Known rows, with every way that one mark hangs from another:
[C [Z [R P]]]: [3.546, 0.730, -3.856, -2.106, 0.109, -0.695, 0.672, -0.492, 2.738, 0.781, 3.694, 2.027, 1.631, 0.924, -0.236, 1.597, 2.644, 0.271, -2.775, 1.485, 2.020, -0.565, 1.284, -0.899, -2.804, -1.677, 2.167, -3.441, -1.381]
[J [R M P Z]]: [0.640, -1.664, -2.212, 0.330, 1.201, -0.805, -0.244, 0.553, 0.871, -0.081, -0.154, 4.506, -1.397, 1.246, 0.514, 0.179, -0.653, 1.799, 1.718, 1.223, 1.278, -0.231, -1.171, 0.795, -0.841, -2.911, 3.030, -3.412, 1.933]
[M R]: [1.062, 1.052, -0.709, -0.064, 2.107, 2.098, 0.651, -0.529, 3.026, 0.664, 3.206, 0.843, 0.660, 0.331, -2.440, 0.870, 0.279, 2.193, -2.508, 1.254, 2.663, 2.886, 0.086, -2.617, -5.397, -0.135, 2.648, -1.649, -1.228]
[Z C [R J M P]]: [1.846, -2.110, -1.295, -0.961, 1.671, 1.055, 1.483, -0.086, -0.209, -1.846, -1.064, 1.183, 1.539, -0.180, -0.309, 3.194, -0.248, 1.280, 3.031, -1.997, 1.084, -1.162, -0.903, 2.179, -2.694, -5.775, 4.011, -1.805, 2.184]
[P [R Z]]: [-0.113, -0.188, -2.067, -0.529, -0.074, -2.505, -1.945, -0.141, 2.537, -0.338, 3.345, 0.800, -0.527, 0.210, -1.674, -0.494, 0.045, 2.961, -1.288, 1.474, 0.089, 2.122, -0.922, -0.383, -2.787, -0.096, 0.819, -3.464, -1.157]
[Z [R J M P]]: [1.763, -1.701, -1.366, -0.403, 3.095, 0.606, -0.236, 1.255, 0.255, -0.842, -0.522, -0.152, 0.671, -0.314, 0.369, 2.608, -1.320, 0.903, 1.523, -0.456, 1.373, -0.812, -2.311, 1.874, -2.121, -4.366, 3.893, -2.062, 0.366]
[M [R J Z]]: [1.041, -0.899, -0.681, 0.885, 2.571, 1.526, 0.382, 1.628, 0.850, 1.047, 1.055, 1.051, -2.262, 0.925, -2.141, 0.507, -1.648, 1.955, 0.170, 0.906, 1.763, 1.901, -1.224, 0.330, -2.770, -1.844, 2.984, -1.852, 0.879]
[N [P [R J]] W]: [1.242, -0.629, -0.557, 0.531, 0.371, 0.544, -1.752, 1.071, 3.310, -2.162, 0.765, -1.716, 4.309, -1.042, 0.231, -0.108, -3.496, -0.966, -1.602, -0.198, 1.353, 2.382, -2.104, -0.253, -2.220, 1.447, -0.013, -2.487, -4.253]
[W [N [P [R J M]]]]: [-0.403, -2.695, -0.006, 0.472, 1.013, -0.382, -1.246, 1.517, 0.565, -0.849, 2.209, -2.018, -0.157, -0.648, -1.211, 0.732, -4.847, -0.445, 0.887, 0.108, 0.584, 2.715, -4.476, 0.930, 0.615, -1.686, 0.482, -2.377, -1.288]
[N [P [R J M [Z C]]] [W S]]: [-0.957, -1.996, -0.834, -0.564, -0.569, 1.973, -1.118, -0.802, -0.283, -4.392, -1.722, 1.716, 2.990, -1.177, -0.071, 1.363, -3.385, -0.372, 1.693, -4.213, -1.214, 1.046, -1.599, 1.310, 1.939, 0.647, -0.839, -2.451, 1.147]
[N [P [R J M Z]]]: [-0.716, -3.157, -2.164, 0.170, 1.716, -0.164, -2.067, 3.105, 0.251, -0.098, -0.721, 0.023, -0.571, -0.887, -0.236, -0.970, -5.138, 0.562, 2.612, -0.385, -0.695, 0.895, -4.335, 2.578, 1.683, -0.901, 0.949, -2.694, -0.287]
[W S]: [0.669, 2.377, -0.424, 0.183, 1.400, 2.512, -2.212, -3.815, 3.777, 0.006, 5.341, -0.275, 0.675, -0.620, -2.538, 3.863, 1.143, -0.040, -3.910, 0.421, -0.041, 0.525, 1.624, -2.551, -2.300, -0.390, -0.114, -2.911, -1.800]
[C [Z [R M]]]: [1.678, 0.049, -3.740, -1.831, 2.207, 0.414, -0.111, 1.097, 3.500, 2.110, 3.060, 2.704, 1.674, 0.407, -1.259, 0.585, 1.041, 1.806, -1.013, -0.235, 1.022, 0.479, -1.145, -1.262, -2.142, 0.452, 1.249, -3.383, -0.208]
[S [W [N [P R]]]]: [0.164, 1.969, -1.849, 0.286, -2.514, -0.110, -0.797, 1.168, 3.197, -1.512, 3.066, 0.807, 1.985, 0.887, -2.627, 0.887, -0.291, 0.364, -2.567, 1.954, 2.647, 2.589, -1.466, -3.049, -2.070, -0.430, -1.274, -2.099, -2.709]
[W [N [P [R J M [Z C]]]] S]: [-1.826, -2.524, -0.003, -0.114, -1.357, 0.985, -0.528, -1.396, -2.106, -3.139, 1.076, 0.142, -1.122, -0.381, -2.089, 2.811, -3.233, -0.590, 2.238, -2.698, -1.303, 1.557, -1.326, 2.138, 3.536, -2.383, -0.506, -2.608, 3.045]
[N [P [R J]] [W S]]: [0.029, 0.458, 0.243, 0.168, -0.065, 2.454, -2.827, -1.214, 2.514, -3.305, 0.993, -2.041, 4.158, -1.402, -0.398, 1.780, -2.963, -1.842, -3.708, -2.064, 0.719, 2.443, -0.404, -0.661, -1.334, 2.485, -0.846, -2.835, -3.674]
[N [P [R J [Z C]]] [W S]]: [-0.075, -0.443, -0.659, -0.171, -1.930, 1.758, -0.974, -1.584, 0.387, -4.178, -0.272, 0.818, 3.324, -0.771, -0.806, 2.220, -1.695, -1.435, -0.440, -3.093, -0.733, 1.398, 0.722, 0.676, 0.616, 0.623, -0.715, -2.715, -0.171]
[C Z]: [2.274, 0.788, -3.027, -0.815, 1.451, 0.506, -0.869, -0.484, 4.506, 3.391, 6.268, 1.965, 0.114, 0.742, -1.415, 0.033, 1.492, 1.033, -2.558, 2.330, 1.182, 0.527, -0.456, -1.666, -1.022, 0.473, -0.228, -3.574, -2.613]
[N P [W S]]: [1.737, 2.501, -0.897, 0.031, -0.074, 2.737, -2.132, -2.341, 4.766, -1.856, 3.418, 0.958, 4.676, -0.980, -0.088, 3.990, -0.313, -3.262, -4.232, -0.328, -0.228, 0.720, 1.518, -3.372, -1.358, 2.477, -1.553, -1.913, -3.310]

Rows:
[-1.543, -1.762, 1.088, 0.380, 0.714, 1.735, -2.086, -1.037, -0.152, -2.100, 2.287, -2.252, -0.076, -1.007, -1.614, 2.575, -4.348, -1.156, -0.520, -1.591, 0.271, 2.640, -2.612, 0.316, 1.318, -0.739, -0.747, -2.656, -0.523] | [W [N [P [R J M]]] S]
[1.804, -1.764, -0.701, 0.453, 1.895, 1.007, 0.876, 0.997, -1.170, -0.329, 0.076, 1.871, -2.482, 1.188, -0.462, 0.796, -1.167, 1.293, 1.217, 1.525, 2.292, 0.397, -1.266, 1.504, -2.103, -4.122, 3.602, -1.441, 1.190] | [M [R J P Z]]
[0.383, 0.102, -1.141, -0.264, -1.402, -1.024, -1.258, -0.330, 3.067, -1.078, 5.089, -1.242, 1.227, -0.156, -2.211, 1.580, -1.607, -0.906, -2.907, 1.824, 1.313, 3.440, -0.819, -1.522, -1.978, -0.135, -0.088, -2.470, -2.905] | [W [N [P R]]]
[-0.715, -1.220, 0.273, -0.039, 1.324, 3.101, -2.742, -0.452, 1.406, -3.146, -0.522, -1.560, 3.853, -1.762, 0.566, 1.009, -4.306, -1.036, -1.045, -3.226, 0.598, 1.989, -2.957, -0.093, 0.391, 2.632, -1.237, -2.839, -2.100] | [N [P [R J M]] [W S]]
[-0.072, 2.033, -0.667, -0.543, -1.079, 1.832, -2.472, -2.505, 3.545, -3.774, 2.702, -0.478, 5.346, -1.172, -0.408, 1.859, -0.933, -1.701, -4.916, -1.328, 0.462, 2.660, 0.900, -2.778, -2.342, 3.797, -1.228, -2.850, -3.767] | [N [P R] [W S]]
[1.514, 2.619, -2.205, 0.680, -1.616, 1.091, -0.543, 1.278, 4.364, -0.039, 4.121, 2.264, 1.405, 1.404, -2.166, 2.858, 0.146, -1.127, -1.798, 2.677, 2.093, 0.447, -1.020, -3.614, -0.932, -1.645, -1.207, -1.132, -2.131] | [S [W [N P]]]
[1.924, -1.319, 0.222, 0.555, 2.549, 2.318, 1.113, 0.314, 0.026, -0.214, 0.803, 0.268, -0.695, 0.608, -0.800, 1.165, -1.259, 1.224, -0.211, 1.606, 3.412, 0.893, -1.383, 0.393, -4.318, -3.626, 3.511, -1.408, -0.551] | [M [R J P]]
[-0.042, -0.314, -0.477, 0.257, -0.438, 1.067, -2.750, -0.618, 1.257, -3.274, 0.356, -0.513, 2.323, -0.842, -0.233, 1.486, -3.219, -1.672, -2.058, -1.615, -0.240, 1.906, -0.398, 0.073, 0.621, 2.224, -0.996, -2.870, -1.914] | [N [P [R J Z]] [W S]]
[-0.108, 1.192, -1.758, -0.563, -1.501, 0.307, -2.556, -1.561, 2.557, -3.454, 1.798, 1.003, 3.617, -0.596, -0.384, 1.403, -1.151, -1.922, -3.238, -0.792, -0.531, 2.411, 0.907, -1.696, -0.647, 3.342, -1.591, -2.949, -2.072] | [N [P [R Z]] [W S]]
[-1.162, -2.160, -2.481, -1.124, 0.168, -1.536, -0.293, -0.336, 0.506, -1.333, 1.440, 2.032, -0.036, -0.107, -1.516, -0.554, -0.139, 4.224, 2.580, -1.636, -0.679, 1.727, -2.114, 0.612, -0.961, -1.489, 0.798, -2.973, 1.963] | [P [R M [Z C]]]
[0.993, 1.895, -0.290, 0.545, -0.852, 2.248, -1.546, -3.013, 3.229, -1.038, 6.439, -0.156, 0.309, -0.374, -2.388, 5.306, -0.454, -3.637, -3.814, 1.148, -0.161, 1.318, 1.738, -2.886, -0.073, -0.533, -1.114, -1.927, -1.670] | [W [N P] S]
[0.743, -1.104, -1.268, 0.390, 1.772, 0.739, -0.182, -0.340, 1.903, 0.053, 0.861, 3.032, 0.476, 0.838, 0.294, 0.422, -0.419, 2.005, -0.106, 1.021, 2.174, 0.266, -0.962, -0.149, -2.923, -2.470, 3.468, -3.031, 0.087] | [J [R M P]]
[1.123, -3.743, -1.738, -0.191, 1.402, 0.092, 0.521, 0.160, -1.217, -0.614, -0.100, 3.259, -2.223, 0.330, 0.620, 1.612, -1.312, 1.716, 5.157, -0.180, -0.122, -2.606, -2.718, 3.512, 1.944, -6.505, 2.031, -1.836, 2.767] | [R J M P [Z C]]
[1.861, -2.236, -1.058, -0.030, 0.637, 1.680, 2.527, -0.246, -2.082, -1.219, -0.261, 3.025, -1.813, 1.015, -1.275, 1.326, -0.136, 1.929, 2.457, 0.055, 1.700, -0.023, -0.020, 2.271, -1.562, -5.116, 3.793, -1.395, 2.737] | [M [R J P [Z C]]]
[-1.069, -0.443, -2.797, 0.036, -1.611, -1.688, -1.120, 2.833, 1.154, -1.352, 0.923, 3.255, 0.175, 1.076, -1.684, -0.136, -1.920, 1.321, 1.586, 0.924, 1.521, 1.826, -3.757, -1.154, 1.258, -0.860, -1.470, -2.065, 0.750] | [S [W [N [P [R M Z]]]]]
[-0.636, -3.940, -1.172, 0.043, -1.044, -0.763, 0.239, 1.057, -1.135, -2.029, 0.874, 0.918, -1.122, -0.042, -1.365, 0.924, -3.680, 0.374, 3.903, -1.116, -0.544, 1.587, -3.150, 2.495, 2.294, -3.568, 0.416, -2.454, 2.112] | [W [N [P [R J M [Z C]]]]]
[0.643, -2.032, -2.399, -0.255, -0.168, -0.183, 1.241, -0.513, 0.062, -1.125, -0.236, 6.061, -0.507, 1.434, -0.263, 0.801, 0.766, 2.504, 2.902, -0.320, 0.585, -0.434, -0.164, 1.359, -1.042, -4.266, 3.375, -3.057, 3.675] | [J [R M P [Z C]]]
[-1.042, -3.311, -1.465, -0.356, 1.113, -0.685, -0.348, 0.521, -0.595, -0.851, -0.177, 0.910, -1.085, -0.095, -1.160, -0.724, -2.117, 4.311, 3.985, -2.004, -0.442, 1.223, -3.209, 2.954, 0.222, -2.998, 1.582, -3.210, 2.288] | [P [R J M [Z C]]]
[1.182, -2.028, -2.579, -0.548, 1.532, -1.311, -1.165, 0.125, 0.544, 0.270, 2.074, 3.402, -1.631, 0.412, 1.090, 0.871, -0.559, 1.245, 2.568, 2.131, -0.141, -1.495, -2.688, 1.004, 0.925, -3.651, 1.084, -1.910, 0.750] | [R M P Z]
[1.810, -0.307, -2.269, -1.280, 1.860, -0.322, 0.080, 0.133, 1.631, -1.165, 0.773, 1.243, 1.867, -0.209, 0.218, 2.908, 0.606, 0.845, 0.346, 0.391, 1.106, -0.529, -1.126, -0.227, -3.564, -3.074, 3.300, -1.840, 0.245] | [Z [R M P]]
[2.253, -1.142, -2.659, -1.023, -0.851, -0.975, 0.899, -2.359, 1.007, -0.737, 3.152, 3.939, -0.715, 0.622, -0.373, 2.282, 2.194, 1.391, 1.192, 1.515, -0.302, -1.799, 1.144, 0.822, -0.212, -4.917, 1.727, -2.066, 1.316] | [R P [Z C]]
[-0.606, 1.404, 0.099, -0.144, -1.944, 0.756, -2.010, -2.880, 2.018, -2.515, 5.652, -1.396, 1.214, -0.508, -2.757, 3.090, -1.014, -1.988, -4.282, 0.371, 0.587, 3.332, 0.872, -2.272, -1.007, 0.415, -1.005, -2.795, -1.907] | [W [N [P R]] S]
[-0.681, 0.386, -1.965, -0.034, -1.121, -0.275, -0.988, 1.896, 2.331, -1.551, 1.895, 1.449, 1.971, 0.809, -1.657, 0.124, -1.805, 1.074, 0.266, 0.922, 2.127, 2.288, -3.945, -2.260, -0.432, -0.408, -1.253, -1.874, -1.035] | [S [W [N [P [R M]]]]]
[3.415, -0.821, -2.525, -1.148, 1.342, 0.517, 0.605, 1.014, 1.253, 1.214, 2.056, 0.489, 0.448, 0.744, -0.388, 1.428, 0.864, 0.039, -1.566, 1.030, 2.117, -1.053, -0.160, 1.187, -2.061, -3.198, 2.934, -3.443, -1.253] | [C [Z [R J P]]]
[1.678, -1.215, -2.734, -1.028, 3.406, 1.346, -0.170, 2.201, 2.196, 2.512, 1.343, 1.338, 0.427, 0.434, -1.046, 0.678, -0.840, 1.350, 0.383, -1.078, 1.167, 0.155, -2.258, 0.708, -1.077, -0.808, 2.045, -3.464, -0.114] | [C [Z [R J M]]]
[-1.007, -2.132, -0.145, 0.402, 3.059, 0.189, -2.005, 1.081, 0.907, 0.059, 0.640, -2.028, -0.081, -0.682, -0.566, -0.999, -2.990, 3.590, 1.029, -0.708, 1.091, 2.053, -4.250, 1.298, -2.044, -0.859, 1.481, -3.135, -1.208] | [P [R J M]]
[-1.084, -3.028, -1.097, 0.383, 2.393, -0.950, -2.166, 1.640, 0.192, 0.094, -0.064, -0.198, -2.232, -0.161, -0.595, -1.349, -3.506, 3.578, 2.709, -0.600, 0.234, 1.452, -4.448, 2.265, 0.334, -1.591, 1.123, -3.164, 0.518] | [P [R J M Z]]
[2.693, -0.440, -1.478, -0.821, 0.288, 1.106, 1.515, -0.911, 0.576, -2.052, 0.465, 0.102, 1.849, 0.126, -1.117, 3.883, 1.326, 0.449, 0.576, -0.971, 1.082, -1.077, 1.309, 1.378, -3.693, -5.423, 4.262, -2.090, 0.553] | [Z C [R J P]]
[1.776, -0.589, -1.760, -0.526, 0.748, -0.199, 1.102, -0.213, 0.089, -0.458, 1.820, 2.997, -1.384, 1.279, -0.859, 0.781, 0.782, 1.720, -0.178, 2.283, 2.407, 0.864, 0.053, -0.474, -3.302, -2.781, 2.747, -1.314, 0.652] | [M [R P Z]]
[-0.227, -0.489, -1.894, 0.695, -3.477, -0.119, 0.721, 1.949, 0.031, -2.376, 0.159, 1.892, 0.090, 1.545, -2.670, 1.087, -1.142, 0.975, 1.797, -0.181, 1.114, 1.363, -1.436, 0.404, 0.509, -3.217, -0.280, -2.052, 1.081] | [S [W [N [P [R J [Z C]]]]]]
[-0.042, -1.572, -1.111, 0.620, 1.138, -1.455, -1.865, 0.929, 1.346, 0.236, 1.441, -0.775, -1.563, 0.188, -1.617, -0.573, -1.996, 2.739, -0.016, 0.588, 0.369, 1.865, -2.155, 1.564, -1.547, -1.590, 1.329, -3.477, -0.968] | [P [R J Z]]
[0.854, -1.484, -1.647, 0.329, -0.192, -0.832, -1.817, 1.947, 2.384, -1.999, -0.080, -0.216, 2.635, -0.358, 0.537, -0.291, -3.663, -0.746, -0.346, -0.305, 0.799, 1.881, -2.093, 0.560, -0.238, 0.856, 0.174, -2.567, -2.726] | [N [P [R J Z]] W]
[-0.598, 0.424, -1.020, -0.064, -2.599, -0.510, -2.150, -2.044, 0.658, -2.695, 4.568, 0.321, -0.490, -0.035, -2.557, 2.835, -1.382, -2.028, -2.789, 0.385, -0.701, 2.732, 0.960, -1.389, 0.549, -0.090, -1.007, -2.968, -0.242] | [W [N [P [R Z]]] S]
